Each row was made from one path, in order. Every step used is in the known rows, and no mark comes twice. Write each row's path.
Known rows:
gite-fesa-fega-fivav:  67  25  47  48 -23   4  69 -13   1  66 -57  -6  35 -83   6  30  50 -42 -52  25 -20 -46 102 -26  11  51
fivav-fega:  40  -5  14  -6  32 -73  64   8   7  12  36 -35  21 -33  -7  26  10 -10 -87  34  37  13  59  12 -31   8
runo-dabos-fega-fivav-lazenem:  39 -50   4  -4  62 -23  73   3  23   2  35 -30  22 -82   5  20  38  15 -90  46   5  -2  18  14 -25 -13
runo-dabos-fega-fivav-gite:  42   6  16   8  40 -30  82  16  56 -15  20 -26  25 -50  13  17  21 -18 -59  32  66   7  43  15 -30  18
luze-fivav-gite-fesa-daka:  -5  65  46  28 -15 -14  46  11  24  47 -31  20 -17 -46   9  38  20 -25 -43  30  58  -3  85  -7 -15  42
gite-fesa-fega-fivav-lazenem:  58   1  42  15 -14 -25  68 -13 -25  55 -39  -5  16 -83  11  19  60 -23 -72  47 -51 -48  71 -25 -21  36
fega-fesa:   5 -20  33  13   2 -58  93  25  34   4 -27 -22  17 -36 -24  46  44 -21 -67  27  26 -12   6   8  14  24
fivav-gite-fesa-fega:  24  47  56  34 -30  -8  58  11 -10  41 -64  34  16 -31  -4  25  37 -50 -31  36  18 -36  98 -35 -22  57
fesa-gite-fivav-lazenem:  16 -24  15  28 -12 -60  36  11  -6  26 -39   9   1 -32 -27  33  84  20 -74  57  15  -9  17  12 -25  22
lazenem-fivav-fega-fesa:  21 -27  -3  -7   5 -94 107  26  10  14  11 -34  20 -74 -49  69  14 -24 -82  18   5  -1  43  33 -28  37
runo-dabos-fega:  -6 -40  -2  20  77  10  49  12  53   1  27   5  28 -49 -17  29   1   5 -60  30  60  31  23  13  -2 -19
lazenem-fivav-gite-fesa:  30  39   0  15 -15 -27  66  15 -13  28 -32  33  -3 -35 -21   3  11 -43 -23  12  29 -21  57  16 -23  43
gite-fivav-runo-dabos-fega:  -5 -29 -41  34  62  32  23  49  50  31  16  13  28 -37  -7  44  18  19 -22  55  79  39  21  46  -4  -7
runo-dabos-fega-fesa: -10 -59  17  13  51 -19  88  37  63  -1  -2 -13  29 -54 -32  62  29  -7 -59  31  49  11   7  20   7  -4
fivav-gite:  18  33  29   0  -2 -57  70  17  19 -21   0  -4   3  -6  -1   1  17 -25 -59  33  64  -4  28   2 -24  34
lazenem-fivav-runo-dabos-fega-fesa: -20 -51 -24  17  60 -15  79  61  50  20   5  -9  24 -60 -40  74   5  -9 -44  25  34  32   2  48 -11  11
fesa-gite-fivav:  14  -2  13  56 -23 -33  31  17  24  35 -53  17  15 -29 -32  47  74  11 -54  33  53   0  41  16   9  38
lazenem-fivav:   3  -1 -21  25   3 -37  68 -12  -7  11   6  17  11 -64 -44  23 -11  -8 -78   5   9   1  30  18  -2  31
lazenem-fivav-fega:  34  -5 -23   2  20 -75  78  -4 -11  19  43 -13  25 -68 -37  32 -15 -12 -89  17  12  14  61  29 -41  28
daka-fesa-gite-fivav:  20   5  34  59   0 -65  55  16  26  30 -72  40  15 -28 -39  47  67  -1 -54  50  60   0  16  -2  10  27
luze-fivav-gite:   5  30  18  25 -28 -65  56  -5  19  -8  20 -16 -22 -14  23  18  28 -25 -79  46  68  12  30  -3 -43  40
gite-fivav-runo-dabos: -14 -10 -47  50  32  16  36  51  29  34 -16   8  22 -14   5  34  33  22 -44  77  74  28  44  30  -2   5
lazenem-fivav-runo-dabos: -24 -14 -50  44  57   1  55  38  16  24   7  10  20 -37 -18  20 -13   8 -68  48  35  40  46  31 -19   9
fega-dabos-runo:  16 -24  27  57  27 -24  53 -14  -7  21  25 -27   4 -17 -19  38  17  -6 -34  44  46  15  14   6   1 -24
gite-fesa-fega-dabos:  18  30  54  58 -10 -14  50 -18 -33  38 -39  16  28 -51   0  36  29 -40 -28  38   3 -48  94 -16   7  16

Which path is each row?
-10 -29 -41  31  80  13  40  40  36  18  34  14  26 -54 -33  36 -25  11 -46  26  45  50  22  46 -18  -9 => lazenem-fivav-runo-dabos-fega
-12 -46 -21  28  43   1  66  75  64  30 -16  -8  30 -46 -21  79  48   3 -19  53  69  28   5  49   6   6 => gite-fivav-runo-dabos-fega-fesa
 65  21  31  -1  14 -50  76   8  44 -12  21 -30  17 -56   3  18  19 -31 -48  14  56  -6  25  19 -23  30 => dabos-fega-fivav-gite
 28 -10 -18  39  56   1  67  39  39  28   4 -34  25 -35  23  18  22   6 -76  58  43  23  56  12  -6   2 => fega-fivav-runo-dabos
 41  56  54   7  23  -2  54  21  44  41 -31  12  21 -79  -8  39  12 -32 -19   4  45 -17  80   9   0  37 => dabos-fega-fivav-gite-fesa-daka
 37   6  23   9  37 -87  67  -5 -17  -6  50 -42  28 -37   2  32   6 -19 -70  44  40  -6  59  21 -27 -14 => fivav-fega-dabos
 13 -35  26  20 -22 -75  64  35   8  26 -57  -5   3 -37 -30  63 101  13 -69  57  10 -15   6  16 -16  32 => fega-fesa-gite-fivav-lazenem
 29 -30  -5  41  31 -58  64 -19 -27  31  60 -38  17 -45 -37  55  -9 -11 -42  32  29  28  43  26 -37 -17 => lazenem-fivav-fega-dabos-runo
-14  10  26   3  -4 -60  86  39  34  40 -20 -18  34 -75 -34 101  33   2 -58  44  51  -3  72  22  -1  44 => gite-fivav-fega-fesa-daka
 39  -3 -21  10  -3 -61  56   9   4  26  20 -19  26 -44  -9  47  37   1 -60  50  53   5  64  28 -22  20 => gite-fivav-fega
-45 -21  42  15  59  -3  82  42  77  19 -15   1  36 -81 -41  88  10   3 -60  26  54  18  47  11  13   9 => runo-dabos-fega-fesa-daka
  31   -6    1   12    5  -80   55  -14    8   22   55  -47   -4  -46   15   41   21  -10 -105   42   42   24   60    8  -46    9 => luze-fivav-fega
  8  -6  66  76  29 -36  69 -22  -9  34 -16  13  17 -35 -27  58  16 -22 -35  62  27   4  32 -35  -5 -10 => daka-fesa-fega-dabos-runo
 35   6   3  61  34  34  58  39  18  72 -48 -10  37 -51  24  29  39 -19 -47  62  15  -6 109 -15  -8  20 => gite-fesa-fega-fivav-runo-dabos
  7 -20  25  51 -33 -55  61  37  37  36 -74   0  18 -31 -41  76  95  -3 -48  38  46 -12  25  19  15  45 => fega-fesa-gite-fivav
-16 -17 -24  58  43  -4  40  28  32  29  17 -22  -7 -18  27  25  20  14 -85  68  59  50  43   8 -24  -5 => luze-fivav-runo-dabos
 -9   8  54  -8  25 -69  95  35  40  26  -9 -29  31 -72 -35  84  10  -8 -79  27  34   1  75   7 -10  30 => fivav-fega-fesa-daka
 -8 -35 -24  41  70  10  24  30  52  21  47 -12   3 -43  10  37   6  11 -60  47  69  58  21  31 -24 -20 => luze-fivav-runo-dabos-fega
 14 -51  29  11   5 -61  49  39  23  23 -38   1   6 -55 -43  72  94  11 -50  43  20  -7 -14  32 -23  20 => dabos-fega-fesa-gite-fivav-lazenem
 26   3  83  48  44 -87  64  17  35  11 -61  24  10 -21 -44  30  38 -14 -85  32  39  11  10 -25   1   5 => daka-fesa-gite
 18  52  60  45 -21 -29  56  -6 -29  24 -41  19  18 -37   9  32  30 -56 -19  45  21 -52  95 -15 -18  29 => fivav-gite-fesa-fega-dabos
  7  21  67  42  17 -48  80 -10  12  21 -49  46  25 -52 -21  38  14 -27 -74  51  11 -13  45 -45  -2  35 => daka-fesa-fega
 15  14  48  81 -31 -10  43 -24 -23  60  -6  -7 -11 -22  10  58  44 -47 -12  59  37  -2  77 -23 -39  14 => luze-fivav-gite-fesa-fega-dabos-runo
 39 -29  20  69  15 -56  37   4  -6  50  14 -40  14 -18 -30  75  57   3 -30  52  58  25  56  21 -30 -12 => fesa-gite-fivav-fega-dabos-runo
-17 -50  -5  30  46 -16  62  55  70  22  12 -31   4 -47  -2  75  35  -6 -58  47  57  42   0  33 -15   2 => luze-fivav-runo-dabos-fega-fesa
  1 -33 -14  57  64  15  15  66  58  37 -12  11  29 -28 -26  55  43  20 -34  47  75  47  28  40 -12  -3 => fesa-gite-fivav-runo-dabos-fega
 47 -34   0  25  59   1  77  -1  56  12  24 -32  40 -85   2  29  19   1 -72  24  40   8  44  13   7  -4 => runo-dabos-fega-fivav
-30  12  55  13  13 -40  89  25  46  22 -38  -4  22 -66 -38  72  19  -5 -68  22  30  -6  45  -1  24  32 => fega-fesa-daka
 45  -5  10  26  -1 -74  46  19  13  42  -9 -19  24 -35 -30  56  59   5 -70  43  51  10  74  23 -32  29 => fesa-gite-fivav-fega
  2  29  74  55  21 -67  78 -22 -16   3 -25  30  32 -52 -10  45  11 -29 -58  58  18 -33  47 -30   1   9 => daka-fesa-fega-dabos
  6  33  -7   9 -12 -61  77   1   0 -12   9  14   1 -37 -25   9  -5 -27 -62  22  37  -1  37  21 -37  51 => lazenem-fivav-gite
-44 -12  31  17  79   1  65  70  76  31 -13  -6  35 -63 -33  87   4  10 -47  35  59  34  38  25   9   9 => fivav-runo-dabos-fega-fesa-daka
 52  10  42  44 -16 -24  77 -26  14  34 -24 -23  38 -85   1  34  41 -23 -86  31 -10 -29  85 -29   4  55 => fesa-fega-fivav
